In the rows, zero is written as 100.
Known rows, with every way that one mark hangs from another:
R[F]: 81 88 104 127 121 78 89 76 74 90 75 73 119 120 75 78 94 68 158 111 120
Q[F[R[E N]]]: 69 112 105 130 138 90 95 88 89 65 82 96 131 130 117 64 108 92 159 99 126
F[Q]: 76 99 100 116 121 67 85 91 106 77 79 77 134 113 83 65 106 88 143 103 124
R[B F[E Q]]: 66 95 82 129 112 67 100 104 84 126 100 76 128 93 83 65 100 56 147 106
 142
E[B F[Q R] N]: 91 89 112 109 125 60 87 108 90 90 91 106 119 85 106 85 111 77 134 140
 116
N[E[B] R[F[Q]]]: 65 71 97 115 118 52 94 100 98 79 94 90 125 94 69 63 117 37 130 142 103
Q[F[R[B]]]: 57 92 98 118 140 72 98 100 66 93 82 99 113 125 119 71 100 81 149 93 115
E[B F R]: 81 70 89 83 99 71 80 106 82 87 70 93 109 92 106 91 91 53 130 150 143
N[E[R]]: 61 87 102 98 105 80 78 91 97 67 77 77 113 115 91 75 89 48 151 134 139
R[B F N]: 69 90 87 133 102 82 95 99 71 112 91 80 117 118 64 75 108 61 154 130 136
R[F[Q] N]: 86 97 95 148 107 64 86 98 105 100 93 81 136 113 70 64 130 82 149 115 121
E[N[R[B F[Q]]]]: 48 88 101 127 108 58 101 92 71 106 108 87 134 105 50 74 89 44 137 122
 105
Q[F[R]]: 74 98 110 122 155 70 85 90 78 78 75 92 121 132 127 76 102 94 155 84 105
R[B E F N]: 54 96 88 130 93 98 110 85 73 92 89 82 121 111 60 63 98 56 154 135 151
N[E R[B F]]: 34 77 89 109 114 73 97 92 65 87 91 85 116 114 66 64 85 22 148 137 118
Q[F[R[E[B N]]]]: 75 95 125 118 139 89 113 79 71 69 85 98 116 103 105 90 91 77 147 126 112
Q[F[E R[B]]]: 65 104 91 113 151 75 96 108 68 109 91 90 124 117 136 77 89 72 154 87 131
R[F N]: 88 95 98 137 115 80 84 88 85 95 85 74 126 124 74 77 107 73 161 121 126
R[B E F[Q] N]: 53 98 83 141 88 84 113 96 92 101 97 87 129 100 58 49 119 63 143 127 147

Rows:
79 100 80 131 110 86 94 106 74 125 99 72 129 111 84 80 95 55 158 126 152 -> R[B F[E] N]
91 86 89 100 109 63 82 112 112 103 95 79 139 87 104 87 102 62 127 122
 149 -> F[E[B R] Q]
67 91 115 124 128 74 87 72 64 83 92 77 136 123 58 92 70 47 155 118 99 -> E[N[R[F]]]
106 99 120 105 143 81 83 94 79 94 98 78 135 99 108 109 82 67 150 121 134 -> F[E[B N] R]
54 99 94 112 114 82 107 103 66 121 101 79 120 102 108 98 65 52 152 123
 135 -> Q[F[E[N R[B]]]]
47 79 90 112 118 70 92 89 57 96 89 85 127 121 65 74 84 37 142 112 119 -> N[R[B F]]
47 90 95 118 100 97 114 72 63 88 80 80 111 105 62 65 85 47 151 125 147 -> R[B E F]
58 107 97 116 112 97 93 95 81 74 90 94 130 121 92 64 101 70 149 115 160 -> F[R[B E N]]
59 96 90 103 113 67 89 105 107 73 74 90 110 94 101 51 106 67 148 146 129 -> N[E[F[Q]]]
96 101 110 109 123 71 98 101 101 101 102 71 142 82 85 96 90 72 142 137
 134 -> F[E[B N] Q]
63 95 98 115 123 64 86 107 92 93 93 95 128 113 98 61 114 79 136 93 131 -> F[Q R[B]]
87 77 101 125 106 81 95 102 90 89 87 79 111 100 70 78 124 51 152 167 126 -> R[F N[E[B]]]
75 105 103 114 112 68 92 95 91 86 84 87 124 97 87 76 90 79 148 138 120 -> E[F[Q] N]
40 102 79 99 95 82 110 97 88 80 77 99 116 88 90 48 91 64 134 134 156 -> R[B E[F[Q]]]
72 102 105 130 146 73 86 106 96 73 85 93 117 132 124 65 121 83 162 118
 112 -> Q[F[R[N[E]]]]
71 99 101 124 115 87 106 86 55 125 102 68 121 98 71 95 69 44 163 131 138 -> R[B F[E[N]]]
106 92 87 137 114 64 93 114 107 120 104 76 141 90 84 79 127 69 143 131
 136 -> R[F[E[B] Q] N]
87 88 104 103 110 66 98 104 91 90 84 92 119 78 87 86 100 72 134 161 120 -> E[B F[Q] N]
43 97 89 102 109 61 95 107 76 93 96 98 133 98 80 71 77 51 132 139 118 -> E[F[Q] N[R[B]]]
48 105 77 101 92 102 103 100 78 80 78 94 117 104 89 63 86 63 149 149 168 -> R[B E[F] N]
85 83 90 98 112 62 93 110 99 87 75 94 119 83 99 71 111 76 127 144 129 -> E[B F[Q]]
30 98 90 92 114 93 100 80 71 59 83 85 136 120 72 65 65 44 138 113 146 -> N[R[B E]]
